(in the rows, 128 means zero)
Known rows, with every step that occurs:
Z-H-B-M: [122 134  87  77 123  84 181 124  73 155  82  82 123  97 108  75  92 172
 194  77 112 119 155  97 136 125 109 116 106  79  93 123 154 134 135 145
 157 152 162  73 127 110 170 147 150 138 144 142 115  84 108 154 150 153
 111  91 109  80 126 129 102 129 115 190  98  83 100 136  44]
T-B-H: [184 130 123  82 128 103 139 140 135 128 143 108 118 122 175 139  72 102
 144  96 128 123 140 123 165 144 157 142 122 140 113 126 184 128 141 136
 142 121 126 117 143 137 160 167 130 145 154 132 155  64 132 179 130 128
  96 146 153 125 133  96 132 106  95 161 126 138 121  96  83]
X-B-H: [134 113 112 130 137  98 133 154 143  89 157 148 115 122 129 121 103  85
 167 108  91 141 153  87 138 198 173 111 119 124 116 109 203 107 144 134
 153 122 163 130 165 132 110 151 131 125 172 110 156 102 116 152 119 114
 121 126 123 105 112 130 167 103 133 158 163 132 116 106  73]
B-X: [ 92 141 109 101 136 143 154 143 108 154 126 126 140 127 114 108  93  92
 154 102 109 106 140 121 153 142 152  96 140 114 127 129 142 117 114 180
 144 140 149  96 150 138 149 155 147 115 127 104 115 109 108 170 120 149
  87 109 122 124 141 156 164 134  98 138 148 145 117 139  96]
T-B-X-H: [124 145  83 107 125 129 169 177 125 167 139 130 108 135 156 126  69 131
 138 110 134 103 134 158 149 171 183  97 155 162 147 142 145 103 114 162
 151 133 125 112 185 139 190 168 169 110 140  99 154  93 174 230 132 134
  93 129 146 127 147 167 165 133  71 139  93 181 122 118 114]
B-X-H-Z: [ 99 119 104  95 120 164 164 141 103 158 136 149 116 149 127 126  67  90
 169  96 119  82 121 151 148 187 174  83 151 122 146 124 131 118 106 147
 135 138 164 112 176 121 145 151 174 137 115 103 121 105 151 210 106 137
 113 102 100  98 175 190 176 114  82 165 114 177  91 147  95]
U-T-B: [133 131 107 107 134 100 148 175 139 138  93 108 122 148 141 168  94 140
 128 106 148 139 133 121 162 139 111 114 106 145 107 174 115 137 108 108
  89 107 115 101 169 134 179 145 138 122 141 130 163  68 149 194 118 125
 102 161 139 131  93 141 152 119 114 179 129 119 157  97 109]
X-B: [114 126 119 138 136 102 142 177 145 105 145 152 112 129 117 127 111 124
 142 117  90 127 144  83 136 165 155 104 108 118 131 133 161 106 132 112
 123 107 151 113 165 128 119 127 147 106 164 114 153 130 133 158 142 112
 123 139 119 114  99 149 165 114 138 156 148 149 127 121 100]
H-B-T-U: [ 81 122  50  60 117 142 152 123 108 167 101  95 119 156 161 136 105 128
 134 101 129 100 122 113 143 154  98 109  73 101 145 142 194 124 112  97
 120 127 148  61 101 124 138 122 140 120 133 131 112  69  89 147 138 142
 109 120 156 135 133 135 102 108  65 198 138  70 140  97  64]
M-T-B-X-H: [ 92 165 104 104 136 130 199 182 142 198 146 139 108 141 163 169  73  91
 126 109 134 121 106 119 117 175 189  88 150 171 111 140 141  99  98 164
 135 117 123 115 186 157 200 163 185 128 140 112 137  90 179 243 156 144
  90 129 156 129 145 165 170 118  55 151  89 177 141  89 122]
D-M-T-B-H-X: [149 113 166  34 148 111 182 156 106 120 134 121 124 128 151 208  83  72
 138  92 121 124 105  64 170 137 119 132 157 137  88 145 118 138 116 139
  91  86 103 133 168 146 127 146 167 179 135 186 142  51 144 208 121 104
 109 132 106 128 112 118 178  97  59 140 111  77 164  58 111]
F-U-T: [ 76 144  85  96 123 120 136 166 125 121  98 130 109 143 111 130  79 130
 145 135 119 135 152  71 150 153 108 104 120 109  95 165 113 164  84 145
 117 116 136  91 166 131 152 130 153 127 143 117 146  93  96 139  93 108
 113 140  96 132  84 140 150 136 121 193 140  93 143 111 130]
U-T-D: [ 76 142 103 122 117  89 114 160 157 122  87 109 113 126 144 110 111 177
 125 101 145 118 100 120 144 118 103  97  87 124  92 161 132 155  88 152
  89  94 159 119 143 149 156 128 145 113 110 126 111  72 112 161  89 135
 107 156 152 107 120 119 148 121 128 184 163  92 148 110  85]
B-T-U: [106 122  71  78 135 152 153 130 130 158 124 128 110 143 159 126 117 105
 121 102 113 117 113 110 134 159 127  96  88 145 141 132 178 111 130 106
 125 116 147  74 123 147 133 130 136 125 140  93 140  83  89 129 119 141
 112 139 157 148 131 117 107 123  90 183 164  89 148  92  46]
Z-H-X: [ 95 105 116 102 124 117 166 134 111 144  92 133 103 104 110 108 106 153
 149  97 103 109 103  93 177 151 132 132 162  92  88 119 122 145 131 122
 103 137 137  86 159 135 101 124 172 143 126 144 136 119 105 176 154 112
 121 103  97  89 113 141 167 136 137 149 132 129 120 133  75]
X-B-M-T-U-F: [134 126  87 116 156 129 206 189  81 153 118 129 113 155 137 143 120  86
 158  87  94 158 109  50 102 186 158  73  59 150  99 131 166  95 100 103
 145  90 155  96 169 151 180 112 142 153 152  99 145  89 114 158 149 115
 118 182 148 116 111 130 120  85 111 151 136  87 174  44  69]
B-T-D: [ 89 182 106  94 117 117 127 119 160 138 123 122  99 122 139  97 111 127
 118 113 134 132 100 104 130 138 113  93  74 123  95 126 166 122 116 156
 115 111 179 105 138 159 142 129 145 111 141 105  84  81 107 141 106 164
  92 135 184 118 130  94 117 147 105 187 165  94 118 123  47]
X-H-Z: [140 114 120 106 119 154 151 153 113 121 140 158 102 127 154 139  77  97
 152  93 116  83 104 127 151 160 156 105 146 117 127 131 141 136 117  99
 124 116 166 125 165 124 126 130 174 148 125 124 147 112 168 184 114 115
 133 110  90  93 164 170 159 108 114 181 121 191 102 144 103]
D-M-T-U: [ 76  99 118  62 130 138 162 180  92 145 133 131 143 128 149 156 144  80
 116  99 116 102  87  51 137 108 119  78 122 153 137 158 142 120 100  97
  72  86 128 103 119 171 153 123 162 167 124 171 145  88 135 143 127 105
 126 127 114 148 113  97 121  89  66 162 149  75 185  66 104]
T-U-F: [159 116  62 116 144 170 156 158  74 159 101 123 132 142 151 101 118 101
 127  95 106 102 105 116 169 162 132 117  83 127 118 144 145 139 102  84
 116 112 140  99 133 144 158 118 146 143 124 114 142  87 102 144 151 102
 115 152 145 123 135 112  91 107 110 161 160 149 151  84  93]
B-M: [157 148 122  79 147 106 164 137 113 113 138 114 135 103 134 101  90 123
 159  82 112 135 148 112 134 120 119 101 113 126 113 134 154 120 130 169
 167 115 155  93 152 118 156 136 129 156 164 107 137  81  96 149 113 137
 106 138 113 122 127 132 130 142 124 142 133 100 120 129  63]
U-T-B-M-D: [116 146 118 111 145  47 182 181 131 142  95  72 118 147 150 145  58 150
 159  69 145 150 168 125 122 123 100 110 133 165  70 165 127 149 110 172
 149 105 119 102 148 134 178 145 125 138 140 110 150  77 139 193  80 139
  93 180 148 127 102 160 149 129  97 155 122  82 154 107  83]
B-M-T-D: [ 83 190 144  82 131  89 160 149 139 147 130  96 104  93 153  98  97 132
 144  80 128 154  85  77  93  81 112  83  81 141  78 136 152 133  97 182
 143  86 170 118 143 160 180 132 143 149 141 126  93  66 121 163 127 155
  98 143 157 118 143  99 132 114 102 155 136  70 143  92  60]
H-B: [100 136  92  90 126 116 148 139 115 130 111  99 135 131 153 119  93 135
 134 102 119  89 133 118 160 118  91 136 106  79 122 152 162 150 112 117
 118 127 141  96 118 119 130 131 142 117 126 152 125  88 113 158 145 118
 106 103 119 109 125 159 132 120 108 178 121 129 101 136 116]
D-M-T-B-X: [100 144 152  47 145 125 184 177  89 170 132 110 138 143 123 173  98  67
 141 106 132 110 115  84 139 121 132 102 135 156 123 156  96 101 102 159
  89 110 110 105 168 162 184 159 166 140 125 159 120  79 174 197 124 143
  79 120 135 150 111 130 154 125  43 139  99  95 159  86 129]
Z-H: [104 116  98 116 120 108 147 142 107 154 103 131 124 101 103  80 122 124
 156 110 105 116 122  91 148 141 154 124 147  98  84 116 155 119 140 125
 117 138 150  94 146 144 151 146 165 135 137 130 134 123 123 142 141 139
 117  97 117  94 108 107 118 137 136 175 148 140 108 140  64]
D-M: [128 115 124  71 136 125 146 163  97  97 128 140 150 114 116 125 130  94
 143 109 108  88 133  81 173 118 101 110 127 111 123 144 122 133 130 128
  94 110 141 122 141 135 134 139 150 155 141 160 136 104 127 131 112 111
 109 119  90 127  98 120 125 138 103 146 147  97 147 134 106]
X-B-M: [141 137 112 114 141  86 168 169 124  90 149 130 114 117 114 115 104 138
 174 100  91 156 155  78 122 155 142  77  96 133 116 125 154  95 138 138
 156 108 165  98 173 111 128 134 127 122 184  97 150 104 120 158 125 127
 114 159 109 120 117 162 161 123 131 138 128 109 123 126  65]
F-U-T-D-M: [ 41 155  99  69 105 114 114 183 112  94  93 112 112 135  94 104 106 161
 139 124 139 104 138  64 168 103  73  86 101 126  91 176  79 176  62 169
  84  97 167 115 158 148 156 126 168 132 128 145 103  67 116 130  67 117
 109 154 107 131  85 103 126 150  89 199 156  39 155 106 132]

Rows:
[132 155 124  81 130 128 149 156 118 170 132  95 127 140 134 136  80 127
 138 112 128 110 129 136 158 129 149 112 129 146 139 150 129 116 108 166
 133 132 122  88 162 144 169 163 139 110 130 118 137  88 140 212 127 142
  76 137 156 139 140 134 151 132  80 137 114 153 119 115 117] : T-B-X
[ 82 166  88  72 117 128 151 174 111 160  92  87 110 177 106 153  48 145
 138 131 142 128 161 116 156 158 124 105 126 149 115 182  85 139  66 186
 124 131 123  76 182 133 182 154 151 112 131 110 135  76 116 202  95 139
  71 153 146 156 107 152 167 132  72 177 105  98 139  92 146] : F-U-T-B-X
[ 97 143 114  80 141 120 200 197  99 172 142 148 124 146 139 175  92  78
 136 116 133 106 118  91 133 161 167  81 163 164 127 150 106  93 105 154
 108 112 114 130 186 154 199 164 190 144 133 138 131  83 207 222 131 132
  92 126 123 138 124 150 160 127  36 147  85 127 161  87 134] : D-M-T-B-X-H
[136 177 103  62 133 105 163 171 110 134 101  79  92 144 121 159  45 166
 165 103 141 161 166  87 142 133  98  97  96 158  96 179  85 153  87 166
 144 110 133  76 181 120 191 138 129 140 169 110 159  57 114 183  93 122
  88 187 122 145  91 136 125 138 101 180  95  56 151  86 120] : F-U-T-B-M
[122 132 107  62 122 113 152 153 128 123  97  99  91 165 148 183  34 152
 155 116 133 143 152  93 189 175 122 140 138 132  87 164 106 181  90 154
 118 110 116  98 184 117 129 140 146 146 141 138 157  49  94 206  88  86
 101 161 114 129  97 136 184 122  93 174 120  75 153  60 127] : F-U-T-B-H-X
[139 173 135  92 135  65 179 165 122 137 127  74 123 141 173 113  57 146
 153  75 127 134 149 128 127  77 117 112 130 169  76 145 151 134 130 171
 167 118 129 103 135 136 161 142 131 147 152 116 147  90 145 194 116 135
  86 174 155 137 125 131 126 130  97 133 121 123 128 121  76] : T-B-M-D
[111 106  88  73 152 156 190 179  51 157 111 140 147 148 141 146 140  42
 125  98 104 101  86  49 152 152 124  95  98 126 107 144 122 131  93  83
  80  87 133 117 140 175 176 112 167 180 109 155 131  82 126 133 133 102
 119 140 129 128 115  97  90  97  67 158 152  89 193  52 115] : D-M-T-U-F
[ 69 121 111  91 117  92 113 169 119 100  95 121 125 116 114 115 131 148
 132  97 143 108 121  94 163 106  82  80  96 123 101 166 107 154  82 139
  56  87 160 130 148 154 157 131 160 127 112 150 105  66 136 148  68 129
 112 146 131 120 104 105 134 140 101 181 165  37 172 115  88] : U-T-D-M
[ 99 122 114 111 147 122 167 139 158 109 124 165  86 155 102 179 105 104
 142 123  97 148 130  75 143 204 120 102 107 111 119 123 157 105 135 119
 115 112 152  92 184 117  64 107 153 109 153  95 135 110 102 174 118 127
 108 146 114 125 101 189 201 131 120 150 146  97 127 114  60] : H-X-B-T
[105 106 129 125 135 113 154 172 141  97 127 156  97 138 116 149 101 141
 138 112  85 119 117  79 165 166 125 112 131 115 136 141 133 133 119 109
 103 106 138 106 181 113  70 112 154 112 147 128 159 123 114 189 136  89
 124 139  79 110 102 192 207 112 141 124 142 133 130 121 104] : H-X-B
[118 105 110 115 136  78 187 153 111 117 105 129  83 112  79 104 107 188
 190  89  87 152 140  62 139 172 150  94 134 109  91 111 135 107 141 142
 136 127 162  86 189 113 107 120 162 138 163 115 154 123 113 183 126 122
 118 142  87  91  93 162 190 131 147 138 114  86 121 128  35] : Z-H-X-B-M
[ 91 124 140  67 148 116 173 169 100 133 126 149 147 117 117 160 127  54
 142 111 111 107 107  46 135 118 114 102 134 118  95 147 122 125 114 134
  80  94 134 117 145 159 148 128 170 164 127 160 124  95 146 136 127 123
 108 104  97 125 103 121 139 128  88 150 133  87 162 107 118] : D-M-T
[ 87  91 109 136 127  98 165 165 127 127 102 155  85 125  84 117 119 158
 165 108  85 131 119  63 157 177 155 118 147  97 100 121 138 121 137  95
 108 128 147  92 185 127  85 118 168 118 139 128 148 144 121 189 148 103
 130 126  91  89  97 161 182 120 152 157 130 126 115 122  64] : Z-H-X-B
[ 47 173 103  80 105  67 182 133 104 175  84  63 103  97 127  82  95 173
 172  74 131 132  95  70  91  92  99  98  95  95  51 133 155 141  97 167
 130 119 175  99 122 149 186 136 167 144 132 166  67  65 132 161 162 172
 100 105 158  81 136  99 110 105  93 203 110  62 104  87  47] : Z-H-B-M-T-D
[ 68 171  44 101 111 101 156 124 139 152 116 128  85 130 167  93  89 160
 127 110 145 114 113 133 126 165 123  99  75 104 106 120 194 136 101 151
 138 120 177 114 138 136 158 134 177 100 136 109  76  59 140 173 139 162
 107 115 165  96 146 143 105 139  79 214 133 102 111 127  59] : X-H-B-T-D
[ 84 119  78 103 119  93 160 128  92 150  81 106 129 121 127  83 104 149
 167 103 114  99 136  97 154 137 120 135 125  63  94 128 158 139 126 109
 113 153 144  85 124 124 150 142 166 121 126 163 115 104 122 148 163 138
 117  80 116  77 121 125 110 119 117 200 117 121  97 137  88] : Z-H-B
[ 70 150  49  78 108 106 154 144 114 133 116 142 103 133 139 118 105 132
 137 114 138  85 123 107 144 161  96 102  85  99 126 132 164 135 104 149
 108 109 182 127 146 128 153 134 182 123 136 144  74  57 161 158 113 153
 112 117 132 103 124 133 113 157  59 207 127  75 124 115  60] : X-H-B-T-D-M
[ 93 159 112  66 120 112 134 139 123 113 121 128 116 117 113 108 128 105
 129 110 136 116 112  87 149 127  87  92  77 116 113 130 144 118 123 155
  91  94 181 117 141 158 137 132 158 130 132 137  73  67 139 117  89 160
  91 135 151 129 113  87 102 164  81 187 170  57 139 126  57] : B-T-D-M
[126 137  60  89 129 103 194 154 106 133 124 122 113 113 165 103  72 160
 166  83 120 107 155 136 131 157 132 105 118 102 122 133 171 138 122 161
 176 133 164 105 148  98 176 144 152 136 166 119 143  67 127 192 138 127
 121 113  96  97 135 184 127 125  99 172  88 125 119 139  78] : X-H-B-M
[102 147  47 101 134 118 182 125 124 153 116 154 101 145 158 144  83 105
 140 114 122 117 143 125 137 197 121 112 106  86 120 124 196 119 131 130
 146 125 163 102 150 116 151 133 167 114 150 105 106  78 133 165 140 146
 115  96 123 102 124 179 124 139  84 197 111 123 113 133  70] : X-H-B-T
[186 115 133  64 136 116 158 134 138 125 136  98 108 128 175 170  63 138
 137  88 114 125 127 125 184 153 141 148 141 133 110 136 152 148 129 143
 120 120 113 109 160 123 110 150 143 152 144 150 155  61 119 212 126 103
  97 160 126 119 137 131 177 111 104 134 126 132 124  87  90] : T-B-H-X
[117 149 133 111 156  86 197 177 136 117 145 138 112 123 122 149 106  93
 161  95  93 166 134  43  81 158 146  81  95 137  92 138 163  90 124 149
 153  94 158 105 179 136 147 129 142 144 176 105 141 109 131 168 130 141
 114 147 124 120 109 155 162  98 120 150 121  81 137  98  65] : X-B-M-T
[144 125  40 128 143 151 171 156  89 143 103 151  96 172 119 136 131  75
 147 121 101 143 122  74 139 237 150  99  50 122 126 121 180  91 116  68
 125 106 174  92 169 142 141 108 138 120 147  86 126  96 105 134 148 129
 119 171 167 119 109 128 105 117 114 178 165 101 147  81  51] : X-B-T-U-F
[ 70 122 110  86 132 128 163 162 133 171 135 111 125 131 176 151 122 100
 115  97 114 109  76  72 117 125 142  88 109 162 120 150 174 125  99  98
 114  98 119  88 123 169 148 126 155 145 122 132 154  97 108 154 157 117
 121 128 140 140 130 105 129  85  90 161 147 119 170  71 100] : M-T-U
[ 78 191 117  67 120  83 177 140 130 152 116  65 114 108 161 115  82 166
 148  77 135 129  90  87  99  77  80  96  76 110  94 161 157 148  80 179
 135  98 166  99 119 142 170 125 149 141 132 155  77  52 112 176 141 164
 100 127 154 106 145 122 120  99  86 179 111  57 121  95  77] : H-B-M-T-D
[ 60  85  65 113 119 110 172 146 128 158 101 142  71 148  97 127 130 158
 156 114  94 139  99  67 141 220 141  91 107 132 125 115 177  96 138  88
  94 125 150  59 169 134  90 106 165 119 139 103 148 131 100 172 131 121
 125 143 137 117  93 144 162 119 113 175 144  82 143  81  25] : Z-H-X-B-T-U
[122 163 144  81 156 110 196 144 118 140 140 121 122 104 140 142  94  83
 158  78 115 157 124  66  99 122 119  92 112 134  80 138 147 117 122 157
 160 100 149  99 148 143 167 136 140 167 158 120 123  85 110 152 125 145
 103 123 118 126 126 137 147 112 102 154 118  88 146 104  67] : B-M-T
[ 54 125  63  87 115 109 174 129  69 188  76 100 136 131  98  74  94 139
 171 111 119  92 147 123 150 158 138 119 134  70 117 133 149 123 117 169
 136 166 150  82 135 130 161 158 166 105 115 150  89 104 121 177 153 168
  90  72 138  81 135 146 137 128  88 185 116 124  82 138  88] : Z-H-B-X
[128 102  59 118 142 157 185 148 106 134  99 152  78 184 122 170 116  91
 134 113  95 139 106  76 164 239 137 103  70 122 124 129 155 113 106  80
 109 105 153  83 183 129  99  92 154 126 138  92 132  91  82 170 132  96
 119 176 143 120 107 165 141 110 109 150 162  89 155  68  51] : H-X-B-T-U-F
[111 117   8  98 121 146 192 113  42 210  45 105 104 160 112  91 121 104
 157 100 120 107 125  94 153 210 130 129  64  70  96 122 174 119 111  77
 117 143 160  64 125 136 185 122 165 135 119 125  99  71 100 134 168 154
 111 109 165  92 120 108  64 132  88 226 140  85 117  80  38] : Z-H-B-T-U-F
[145 141  82  90 162 149 208 160  67 177 105 110 132 132 155 131 100  73
 146  72 109 144 105  74 113 151 132  81  77 143  90 137 153 127  94 118
 154  95 140  96 149 155 196 114 143 178 141 113 130  64  99 145 143 124
 109 163 145 126 133 110  96 101  87 147 131  82 174  55  67] : B-M-T-U-F
[164 116 109 100 139  92 147 150 138 128 111 101 125 140 155 166  79 124
 149  90 149 143 152 130 165 181 140 133 112 141  98 150 152 137 123 138
 116 112 122 122 161 137 173 165 132 138 142 124 158  46 135 187  98 124
 103 155 151 115 108 111 156 104 105 177 136 103 147  82  78] : U-T-B-H
[ 92 144 126  79 110 103 111 166 117 102 126 110 128 104 127  92 131 140
 130 102 126  86  99  95 164  75  89  93 102 121 117 143 124 141 100 146
  82  96 168 131 134 155 136 132 160 139 129 164 103  74 138 140 107 121
 106 146 121 120 119  97 114 138  98 162 160  84 138 122  96] : T-D-M
[ 90 163 140  75 138 127 188 164 126 196 130 104 134 146 147 168  78  90
 127 111 133 124 104  98 117 133 145 103 125 160 118 158 127 111  96 162
 116 115 112  98 164 160 184 161 157 123 124 127 127  83 158 217 148 157
  70 126 168 140 139 130 163 106  64 148 110 142 142  89 124] : M-T-B-X
[152 130  46 101 141 167 175 125  81 172  92 136 116 156 146 130 117  63
 124 100 118 123 110 102 156 196 139 111  64 117 109 118 170 117 122  88
 133 114 160  89 136 148 167 116 138 142 127  87 122  80  89 120 132 137
 106 150 169 133 121 113  76 132  94 182 170 107 150  78  53] : B-T-U-F
[ 95 118  66 113 129 128 146 157 142 134 134 138  87 160 139 147 129 116
 133 118 106 137 116  84 120 196 149  74  68 148 153 131 207  81 132  86
 119 108 162  74 147 138 114 118 135 112 155  87 151 110 107 140 121 132
 115 152 149 142 115 140 142 111 104 181 165  92 151  82  48] : X-B-T-U
[ 78 164  50 109 130 124 162 194 118 170 109 126  93 171 131 146  50 156
 139 132 146 121 157 124 146 193 159  86 144 163 119 172  96 135  71 175
 148 137 128  95 203 130 197 160 180 105 145  83 151  79 144 229 104 116
  93 160 130 137 109 186 165 146  63 183  95 129 139  85 151] : F-U-T-B-X-H
[141 106 130  77 142 118 151 121 133 104 135 141 116 115 159 140  76 109
 154  88 106 119 138 111 178 161 131 136 153 105 104 121 167 157 132 157
 132 121 136 117 151 124  83 133 146 158 135 132 139  80  85 178 110 105
 110 114  97 105 140 137 187 113 119 132 153 113 121 110  76] : B-H-X
